Known rows, with every way that one mark hangs from another:
Z_200[Z_26[Z_271 Z_371] Z_570[Z_780]]: [ 2.94  0.61 -2.28  1.21 -0.45 -0.27  1.48 -0.90  0.36  5.34 -1.25 -0.71
 -3.78  1.52  1.68 -1.57  2.63 -0.72  3.44 -2.89 -3.20 -1.77 -2.80  4.83
  1.13 -3.57  0.71]
Z_371[Z_26[Z_271]]: [ 0.60  4.42  0.18 -0.85  1.86 -1.07  0.45 -0.73  0.17  0.05 -2.19 -0.51
 -0.69 -3.43 -0.11  0.38  2.99  4.16  0.49 -1.33 -2.46 -2.07 -0.79  3.06
  0.67 -1.46 -1.45]
Z_271[Z_26[Z_371] Z_200 Z_776]: [-1.83 -0.42 -0.92  2.24 -3.58 -0.89 -0.36  5.68  0.85  2.72  1.97  0.04
 -8.45 -2.02 -2.00  1.94 -4.55  0.37 -0.64 -0.22  3.57  7.19  2.62 -0.23
  3.62  3.62  1.70]
Z_776[Z_271[Z_200]]: [-3.81  1.19 -1.31  0.06 -0.20 -1.34  3.84  2.82  1.40  2.07 -1.15 -1.02
 -1.10 -2.47  1.96 -0.38  1.68  2.36  0.91  1.37  2.70  2.97  0.73 -0.72
 -1.69 -0.70 -0.14]
Z_26[Z_371]: [ 0.55  1.07  0.09 -0.86 -2.16 -0.71  1.89  2.78 -0.26  2.99 -1.28  0.74
 -4.70  0.34 -0.72 -2.05  1.08 -1.52 -0.35 -0.09  1.77 -0.32  0.67  0.70
 -0.78 -0.27  1.21]
Z_200[Z_26[Z_371]]: [ 1.73  1.13 -2.81 -0.56  0.60 -2.00  0.49  2.02  0.84  4.46 -0.46 -0.03
 -2.67  0.39 -0.71 -0.60  3.26 -0.68  1.76  0.19 -0.12 -1.89  2.64  3.54
  1.46  0.34  1.33]
Z_200[Z_271[Z_776]]: [ 2.90 -0.55 -1.33  1.57  0.68  1.04 -1.02 -0.39  2.80  2.80  1.94 -1.38
 -1.76 -0.33  1.70 -0.08 -4.76 -0.61  0.91 -0.47  1.82  1.78  0.25  2.69
  5.88  0.56 -2.22]
Z_371[Z_26[Z_200 Z_271[Z_776]]]: [-0.39  4.07  0.07 -1.44 -0.63  0.59  2.80 -0.40  1.33  0.96 -1.18 -0.49
 -2.10 -5.52  0.45 -0.87  1.38  5.32 -0.51 -2.80 -1.30 -1.36 -0.53  3.18
  2.91 -1.03 -0.29]
Z_371[Z_26[Z_200[Z_271]]]: [ 2.27  4.00 -0.83 -1.40  0.21  3.37  2.19 -1.73  3.61  1.50 -1.26 -0.12
 -0.81 -1.97 -0.47 -2.21  1.35  3.06 -2.80 -1.47  0.54 -2.29  0.59  4.17
  1.94 -2.74 -0.93]
Z_776[Z_271[Z_26[Z_200]]]: [ 0.14  1.90 -2.18 -2.13 -1.83 -1.54  4.74  1.93 -0.02  1.75 -1.43 -2.04
 -1.89 -2.22  1.51 -0.41 -3.89  5.16 -1.87 -0.21  0.15  0.89  0.66 -0.70
 -0.08 -0.81  2.12]
Z_271[Z_200[Z_570[Z_780]] Z_776]: [-2.01 -3.47  0.17  4.29 -1.89  3.65  0.10  0.86  2.47  2.15  3.00 -0.80
 -3.25  0.12  0.43  0.88 -1.35 -2.74  1.86 -3.12  1.71  5.45 -1.58  0.15
  2.55 -0.29 -0.64]
Z_26[Z_200[Z_271[Z_776] Z_570]]: [ 1.29 -0.70 -0.76  0.55 -3.09  5.16  3.41 -2.76  3.15  1.97  0.42  1.20
 -1.97 -0.58  1.34 -2.72 -3.53 -0.96 -0.24 -2.09  0.87  1.60 -2.68  2.52
  5.42 -1.95 -0.87]
Z_26[Z_271[Z_200 Z_776] Z_371]: [-3.40  2.22  0.38  0.83 -2.97 -2.06  2.32  4.70  0.07  3.77 -0.76  0.46
 -7.69 -4.28  1.04 -1.29  0.30  0.31  2.48  0.49  2.57  4.34 -0.19  1.41
  1.73  1.74  0.21]
Z_371[Z_26[Z_200[Z_271 Z_570]]]: [ 2.56  2.96 -0.38 -0.58 -0.21  4.56  2.63 -3.46  3.48  0.64 -1.78  1.15
 -1.03 -0.93 -0.71 -2.22  1.92  1.62 -1.67 -2.80 -0.76 -1.67 -1.23  4.59
  2.98 -3.99 -1.59]
Z_371[Z_26[Z_271[Z_200[Z_570[Z_780]]]]]: [-0.44  3.35  0.44  1.30  0.92  1.53  0.62 -1.16  1.43  0.41 -1.80 -0.38
 -1.61 -2.18  0.11 -0.06  3.93  2.72  0.64 -2.12 -1.72  0.18 -1.93  3.13
 -0.17 -3.20 -1.60]
Z_200[Z_271[Z_776] Z_570]: [ 3.35 -2.43 -0.68  2.22 -0.29  3.50 -0.18 -2.59  2.74  2.20  1.54  0.33
 -2.32  1.21  1.48  0.14 -4.45 -2.81  2.72 -2.37  0.05  3.10 -2.91  3.35
  6.84 -1.31 -3.21]
Z_271[Z_26]: [ 2.07  0.05 -1.05  0.15 -0.74 -1.30 -1.56  0.95 -0.97 -0.94  0.26 -0.49
 -2.48  0.25 -1.37  2.34 -4.62  2.37 -1.64  0.06 -0.80  1.80  0.97 -0.84
  1.25  1.30  1.04]
Z_200[Z_271]: [ 3.58  1.16 -1.09  0.98  1.01  1.16 -0.27 -1.35  2.54  1.26  0.15 -0.56
 -0.43  0.89  1.59 -1.36 -2.25 -0.29 -0.14  1.02  1.19  0.46 -0.16  2.48
  2.64 -1.07 -2.15]
Z_271[Z_26[Z_371]]: [ 2.42  0.78 -1.11 -0.50 -2.47 -1.69  0.35  2.96 -1.10  1.39 -0.84 -0.23
 -5.70  0.83 -1.92  0.60 -3.85  1.02 -2.02 -0.14  0.14  1.35  1.51  0.33
  0.61  0.88  2.58]
Z_26[Z_200[Z_570[Z_780]] Z_271 Z_371]: [ 0.63  3.11  0.25 -1.10 -5.53  2.45  6.32 -0.02  0.12  3.62 -3.13  0.59
 -6.02 -1.16  2.14 -5.75  0.05  0.12 -0.77 -2.80 -0.66 -1.11 -4.17  2.11
 -0.55 -3.85  2.24]
Z_26[Z_200 Z_371]: [-0.52  2.56 -0.34 -2.24 -5.07  1.56  5.15  2.42  0.80  2.83 -1.71  1.55
 -5.02 -1.15 -0.06 -5.04  0.81 -0.38 -2.90 -0.56  2.66 -1.11  0.40  0.66
 -0.67 -1.11  3.08]

Rows:
[-4.48 -3.09  0.50  3.52 -2.19  2.84  0.45  0.68  1.81  1.03  2.04  1.23
 -3.09 -1.16 -0.48  1.56 -0.43 -2.47  2.81 -1.69  1.87  6.74 -1.22 -0.23
  3.70  0.99 -1.52]
Z_271[Z_200[Z_570] Z_776]
[-1.59  1.63 -0.88  1.15 -3.29 -0.66  0.26  4.94  0.55  1.07 -0.72  0.66
 -6.89 -0.17 -2.48  0.74 -1.69  0.79 -1.86  1.62  3.12  4.93  2.53 -0.75
  0.31  1.74  1.81]
Z_271[Z_26[Z_371] Z_200]
[ 0.57  0.05 -0.82 -0.43 -3.55  1.87  1.65 -1.44 -0.23 -0.81 -0.76  0.71
 -2.67  0.27 -1.21  0.07 -4.61  1.84 -2.49 -1.72 -1.42  1.60 -1.57 -0.25
  1.97 -0.49  1.87]
Z_271[Z_26[Z_200[Z_570]]]
[-3.09 -0.20  0.37  2.74 -1.61  0.82  1.16  0.29  0.58  1.41  0.60 -0.90
 -3.28 -2.42  2.56  0.58 -1.09  0.65  3.24 -1.64 -0.30  4.30 -3.35  0.70
  2.92  0.05 -1.43]
Z_26[Z_271[Z_200[Z_570[Z_780]] Z_776]]
[-2.58 -0.83 -0.62  2.39 -2.28  1.52 -0.43  0.70  0.63 -1.42 -0.47  1.59
 -3.32  0.88 -2.26  2.57 -2.19 -0.04  0.04  0.22  0.25  6.33 -0.69 -0.94
  1.65  0.43  0.05]
Z_271[Z_26 Z_200[Z_570]]
[-2.80  0.71 -2.56  0.27 -0.39 -1.12  4.80  2.76  1.89  4.77 -2.03  0.06
 -2.65 -0.85  1.39 -0.72  4.15  0.30  3.26 -0.02  1.38  2.64  0.64  1.78
  0.04 -1.67  0.43]
Z_776[Z_271[Z_200[Z_26[Z_371] Z_570]]]
[ 1.53  0.87 -2.31 -0.76 -2.37  0.42  5.00  0.71  0.39  2.42 -1.02 -2.74
 -2.26 -0.18  1.86 -0.83 -4.64  3.93 -1.85 -2.38 -0.92  0.39 -1.32 -0.63
 -0.14 -2.64  2.38]
Z_776[Z_271[Z_26[Z_200[Z_570[Z_780]]]]]
[-1.98  0.85 -1.55  0.35 -2.97 -1.10  4.52  3.90  0.29  2.86 -2.18 -0.14
 -5.79 -0.62  0.27  0.30 -1.13  1.59  0.78 -0.26  1.50  4.92  0.06 -0.26
 -0.02 -1.16  1.55]
Z_776[Z_271[Z_26[Z_371] Z_200[Z_570]]]
[ 0.70  2.80  0.23 -0.38  1.69 -1.23  0.28 -0.31  0.33  0.77 -0.54 -1.16
 -1.94 -4.52  0.05  1.27  1.17  4.21  1.35 -2.63 -2.23 -0.58 -0.29  3.93
  2.85 -0.06 -1.36]
Z_371[Z_26[Z_271[Z_776]]]
[-1.92  3.48  0.69  0.51  0.55  0.89  1.05 -0.92  1.02 -0.51 -2.60  1.21
 -1.66 -3.32 -0.78  0.36  4.72  3.06  1.54 -1.17 -1.64  1.02 -1.32  3.28
  0.89 -2.18 -2.00]
Z_371[Z_26[Z_271[Z_200[Z_570]]]]
[-2.01  3.34  0.12  0.81  1.04 -0.61  0.19  0.97  1.44  0.73 -0.66 -0.60
 -2.61 -4.93 -0.18  1.49  2.65  3.84  1.51 -1.34 -0.38  1.53  0.25  2.75
  2.29  0.03 -1.73]
Z_371[Z_26[Z_271[Z_200 Z_776]]]
[-2.23  2.27  0.95  0.98  0.76  0.44  0.51 -0.09  1.33  0.43 -0.64  0.20
 -2.71 -3.82 -0.31  1.37  2.77  2.60  2.64 -2.17 -1.28  2.03 -1.25  3.28
  3.22 -0.89 -2.14]
Z_371[Z_26[Z_271[Z_200[Z_570] Z_776]]]
[-3.48 -2.93 -1.79  3.52 -0.12  1.52 -0.18  0.44  2.51  2.85  2.31  0.71
 -2.35 -1.23 -0.15  2.59  1.83 -1.92  4.56 -1.37  0.40  5.25  0.52  2.51
  5.38  1.35 -1.30]
Z_271[Z_200[Z_26 Z_570] Z_776]
[ 1.37 -1.42 -1.03 -0.28 -5.56  1.13  2.74  2.07  0.03  2.95  0.96  0.67
 -8.29 -1.14 -1.45 -0.09 -7.23  0.32 -1.37 -3.59  0.23  3.28 -0.29  0.63
  5.08  1.25  2.81]
Z_271[Z_26[Z_200[Z_570] Z_371] Z_776]
[-0.72  2.96  0.39 -0.97 -1.25  2.14  3.14 -2.21  1.21  0.91 -1.45  0.53
 -2.54 -4.52  0.52 -0.98  1.37  3.68  0.65 -4.08 -2.46 -0.54 -2.65  3.92
  3.58 -2.13 -0.71]
Z_371[Z_26[Z_200[Z_570] Z_271[Z_776]]]
[-2.01 -2.17 -0.55  2.50 -4.58  0.89  0.43  3.74  0.84  2.43  1.52  0.98
 -9.16 -0.84 -2.48  2.37 -4.60 -1.45  1.00 -2.00  1.77  8.00  0.37  0.20
  4.49  2.28  1.12]
Z_271[Z_26[Z_371] Z_200[Z_570] Z_776]
[ 4.04 -0.26 -3.94  1.82  3.17 -0.32 -1.72 -0.88  3.56  4.88  2.54 -1.98
 -0.89 -0.26  1.63  0.96 -1.87  0.42  3.27  0.02  0.09  0.43  1.87  5.68
  7.67  1.04 -2.10]
Z_200[Z_26 Z_271[Z_776]]
[ 2.41  1.56 -0.44 -0.86 -4.88  4.47  5.32 -0.69  2.70  3.95 -2.09  2.50
 -5.78  0.68  0.69 -5.61 -0.71 -2.11 -1.38 -1.20  2.15  0.28 -1.78  3.29
  2.56 -3.54  0.39]
Z_26[Z_200[Z_271 Z_570] Z_371]
[ 2.02  2.00 -1.21 -0.90 -4.33  2.40  4.49  2.22  2.89  5.12 -0.17  0.39
 -6.69 -1.64  1.44 -5.04 -2.79 -0.69 -2.00 -0.80  3.82  0.49  0.52  2.85
  4.01 -0.59  1.20]
Z_26[Z_200[Z_271[Z_776]] Z_371]
[-3.65  0.01 -0.81  0.38 -0.93  0.18  4.61  1.54  1.38  1.99 -1.58 -0.10
 -1.21 -1.24  1.71 -0.44  1.92  0.56  2.38 -0.10  1.63  3.81 -1.02 -0.42
 -0.59 -1.94 -0.38]
Z_776[Z_271[Z_200[Z_570]]]
[ 2.15 -0.34 -0.78  0.10 -3.37  2.71  1.47 -1.28  0.19 -0.14 -0.11 -0.38
 -2.83  1.41 -0.50 -0.40 -5.54  1.95 -3.31 -2.83 -1.30  0.96 -1.81 -0.38
  1.14 -1.55  2.11]
Z_271[Z_26[Z_200[Z_570[Z_780]]]]
[ 0.44 -0.51 -0.64  2.88 -4.28  2.04  0.49  2.65  0.94  1.83 -0.25  0.46
 -7.31  2.20 -2.12  0.32 -2.34 -1.24 -1.76 -1.34  1.48  4.82 -0.43 -0.02
 -0.10 -1.36  1.69]
Z_271[Z_26[Z_371] Z_200[Z_570[Z_780]]]
[ 1.65  0.54  0.08 -0.50 -5.61  4.42  5.50  0.15  1.17  4.07 -1.54  0.72
 -5.71  1.38  0.46 -5.47 -0.08 -2.15 -2.34 -3.55  1.32 -1.21 -2.54  0.71
 -0.91 -3.91  2.67]
Z_26[Z_200[Z_570[Z_780]] Z_371]
[-2.28 -2.85 -0.53  3.23 -2.85  1.44 -1.19  1.72  1.06 -0.16  2.32  0.56
 -5.50 -0.84 -1.79  3.89 -5.02  0.06  1.33 -1.63  0.60  8.04 -0.38 -0.70
  5.06  2.24 -0.35]
Z_271[Z_26 Z_200[Z_570] Z_776]
[-2.91 -0.42 -1.80  1.93 -1.17  1.00  1.19  1.34  2.17  2.85 -0.74  2.46
 -3.53  0.64 -1.04 -0.40  5.10 -2.52  3.10  0.40  1.23  3.13  0.71  2.63
  0.90 -0.71 -0.14]
Z_271[Z_200[Z_26[Z_371] Z_570]]
[ 1.85  2.25 -1.29 -1.63 -4.37 -0.15  2.80  2.52 -0.30  1.54 -1.04  0.77
 -6.34 -0.70 -1.63 -1.51 -3.91  2.10 -4.03 -0.55  1.06  0.68  1.30 -0.17
  0.63  0.59  3.63]
Z_271[Z_26[Z_200 Z_371]]
[-4.40  1.47  0.28  1.40 -0.89 -1.61  0.62  1.93  0.44  1.02  0.58 -0.32
 -3.00 -4.54  1.70  0.88 -0.40  2.06  3.11  0.61  0.94  4.62 -0.78  0.49
  2.72  2.07 -1.26]
Z_26[Z_271[Z_200 Z_776]]
[ 5.35  2.24 -1.99  0.33 -0.97 -0.20 -0.16  1.09  1.63  2.54 -0.48 -0.51
 -5.05  1.36 -0.10 -0.77 -5.43  0.72 -1.77  0.96  1.57  1.56  1.09  2.58
  3.51 -0.40 -0.45]
Z_200[Z_271[Z_26[Z_371]]]
[ 4.80 -1.64 -1.31  1.93 -2.56  2.14  0.05 -0.54  1.76  3.08  0.91  0.23
 -7.07  1.89  0.00  0.86 -7.60 -1.92  1.29 -2.60  0.06  4.14 -1.81  3.34
  6.98 -0.81 -0.97]
Z_200[Z_271[Z_26[Z_371] Z_776] Z_570]
[ 0.98  1.07 -2.03 -0.16 -0.34 -1.55  1.90 -0.80 -0.18  3.73 -2.58  1.57
 -3.64  0.04  0.64 -0.47  3.47 -0.67  5.07 -1.31 -3.14 -0.72 -2.00  4.97
  2.56 -1.65 -0.25]
Z_200[Z_26[Z_271 Z_371] Z_570]
[-3.16  2.57  0.95  0.48 -3.24 -0.55  3.16  2.31 -0.16  2.01 -3.20  2.58
 -6.49 -1.65  0.71 -2.40  3.01 -0.93  2.72  0.80  1.38  3.58 -2.20  1.66
 -0.22 -1.22 -0.24]
Z_26[Z_271[Z_200[Z_570]] Z_371]
[ 0.74  2.48 -2.21 -2.70 -3.31 -2.23  6.06  3.42 -0.34  3.71 -2.23 -1.62
 -5.12 -1.65  1.21 -1.82 -3.75  4.15 -2.22 -0.36  1.18  1.03  1.02 -0.08
 -0.55 -0.95  3.17]
Z_776[Z_271[Z_26[Z_200 Z_371]]]
[ 0.33  1.41 -1.85 -2.20 -3.92 -0.93  6.09  2.41 -0.09  3.31 -2.37 -0.60
 -5.10 -1.22  0.81 -1.64 -3.56  3.26 -1.46 -1.66  0.40  1.48 -0.56  0.26
  0.11 -1.76  3.03]
Z_776[Z_271[Z_26[Z_200[Z_570] Z_371]]]
[-3.70 -1.27 -2.28  2.75  0.58 -0.50 -1.08  2.65  2.72  3.16  3.01 -0.53
 -1.98 -2.35 -0.16  2.36  1.40  0.08  3.09 -0.06  2.03  4.34  2.99  1.62
  4.16  3.24 -0.52]
Z_271[Z_200[Z_26] Z_776]
[-2.00  2.08 -2.22 -0.45 -2.22 -2.66  4.17  5.36  0.37  3.23 -1.79 -1.34
 -5.54 -1.72  0.18  0.16 -1.20  3.01 -0.45  0.94  2.72  4.17  1.73 -0.51
 -1.01  0.01  2.14]
Z_776[Z_271[Z_26[Z_371] Z_200]]
[-2.05  2.27  0.58 -1.48 -3.30  1.86  4.64 -2.83 -0.27 -0.15 -2.71  1.71
 -1.23 -2.63  2.30 -2.95 -0.17  2.09  0.84 -0.96 -2.23  0.71 -4.37  1.38
  1.09 -2.24  0.09]
Z_26[Z_200[Z_570] Z_271]
[ 0.66 -0.39 -0.16  0.23 -3.65  5.09  3.42 -2.49  1.33  1.41 -0.33  0.10
 -1.03  1.01  0.94 -3.30 -0.89 -0.77 -2.00 -3.32 -0.62 -1.16 -3.27  0.15
 -0.17 -3.67  1.29]
Z_26[Z_200[Z_570[Z_780]]]
[ 4.46 -2.52 -1.54  2.60 -0.87  2.37 -1.05 -2.07  1.99  1.32  1.60  0.06
 -4.02  1.75  0.30  1.98 -8.18 -0.77  1.58 -2.39 -0.95  4.38 -2.29  2.94
  7.73 -0.51 -2.03]
Z_200[Z_271[Z_26 Z_776] Z_570]
[-2.79 -0.58 -2.24  2.21 -0.59 -0.82  0.25  4.21  2.52  5.03  2.26 -0.19
 -4.83 -2.22 -0.28  0.86  1.90 -1.13  2.67 -0.06  3.19  3.90  3.19  2.34
  4.06  2.95  0.76]
Z_271[Z_200[Z_26[Z_371]] Z_776]
[ 4.33 -0.34 -2.18  1.57  0.11  0.08 -2.20  0.23  1.88  1.95  2.14 -1.85
 -3.79 -0.08  0.47  1.66 -8.22  1.63 -0.43 -0.57  0.83  2.83  0.82  2.54
  6.40  1.41 -1.00]
Z_200[Z_271[Z_26 Z_776]]
[ 0.00  1.91  0.31 -0.56 -2.34 -2.86  2.33  3.25 -1.18  3.66 -0.61 -0.22
 -6.70 -3.11  1.71 -1.42 -1.72  0.70  2.34 -0.83  0.34  1.72 -0.94  2.09
  2.53  1.29  0.89]
Z_26[Z_271[Z_776] Z_371]
[ 4.26  1.44 -0.92  0.13 -5.04  5.29  5.13 -0.69  3.26  5.11 -1.25  0.48
 -5.77  2.04  1.50 -6.61 -1.88 -2.52 -2.36 -2.47  2.10 -0.85 -2.73  3.33
  1.16 -4.52  1.16]
Z_26[Z_200[Z_271 Z_570[Z_780]] Z_371]
[ 0.73 -0.62 -1.24 -0.27 -3.37  0.18  0.67  1.47  0.06  0.77  2.31 -1.16
 -4.14 -2.57 -0.51  1.27 -7.65  3.06 -2.27 -2.27 -0.04  3.02  1.06 -0.46
  4.83  2.69  2.44]
Z_271[Z_26[Z_200] Z_776]
[-2.49 -1.37 -0.99  2.86 -1.81 -0.39 -1.85  3.53  0.87  0.56  2.82 -0.91
 -5.02 -2.23 -1.62  3.89 -5.35  1.77 -0.25 -0.38  2.11  7.34  2.25 -0.96
  4.50  3.84  0.70]
Z_271[Z_26 Z_200 Z_776]
[-2.24  1.41 -2.20  1.52 -0.17 -0.92  0.74  3.39  1.97  3.56 -0.26  1.04
 -3.34 -0.71 -1.08 -0.45  4.97 -0.75  1.66  1.84  2.40  1.80  3.12  2.04
 -0.03  1.10  0.63]
Z_271[Z_200[Z_26[Z_371]]]
[ 2.23  1.75 -0.39 -0.10 -0.43  4.63  2.41 -2.71  3.91  1.53 -0.46  0.21
 -2.21 -1.82 -0.38 -1.63  0.24  1.39 -0.82 -3.75 -0.42 -0.95 -1.12  4.57
  4.63 -3.10 -1.82]
Z_371[Z_26[Z_200[Z_271[Z_776] Z_570]]]
[ 2.47  3.57 -1.18 -1.56 -3.92  2.40  4.62  1.55  2.78  4.45 -1.85  0.85
 -5.41 -0.38  0.83 -6.13 -0.92 -0.54 -2.99  0.34  3.74 -0.79  0.33  2.74
  1.19 -1.85  1.25]
Z_26[Z_200[Z_271] Z_371]
[ 1.48  1.78  0.48 -0.34 -1.26  4.50  2.68 -2.51  2.46  0.97 -1.08 -0.44
 -0.90 -0.34 -0.82 -2.03  2.40  1.84 -2.21 -4.56 -1.58 -2.93 -1.71  3.12
  0.03 -4.36  0.46]
Z_371[Z_26[Z_200[Z_570[Z_780]]]]
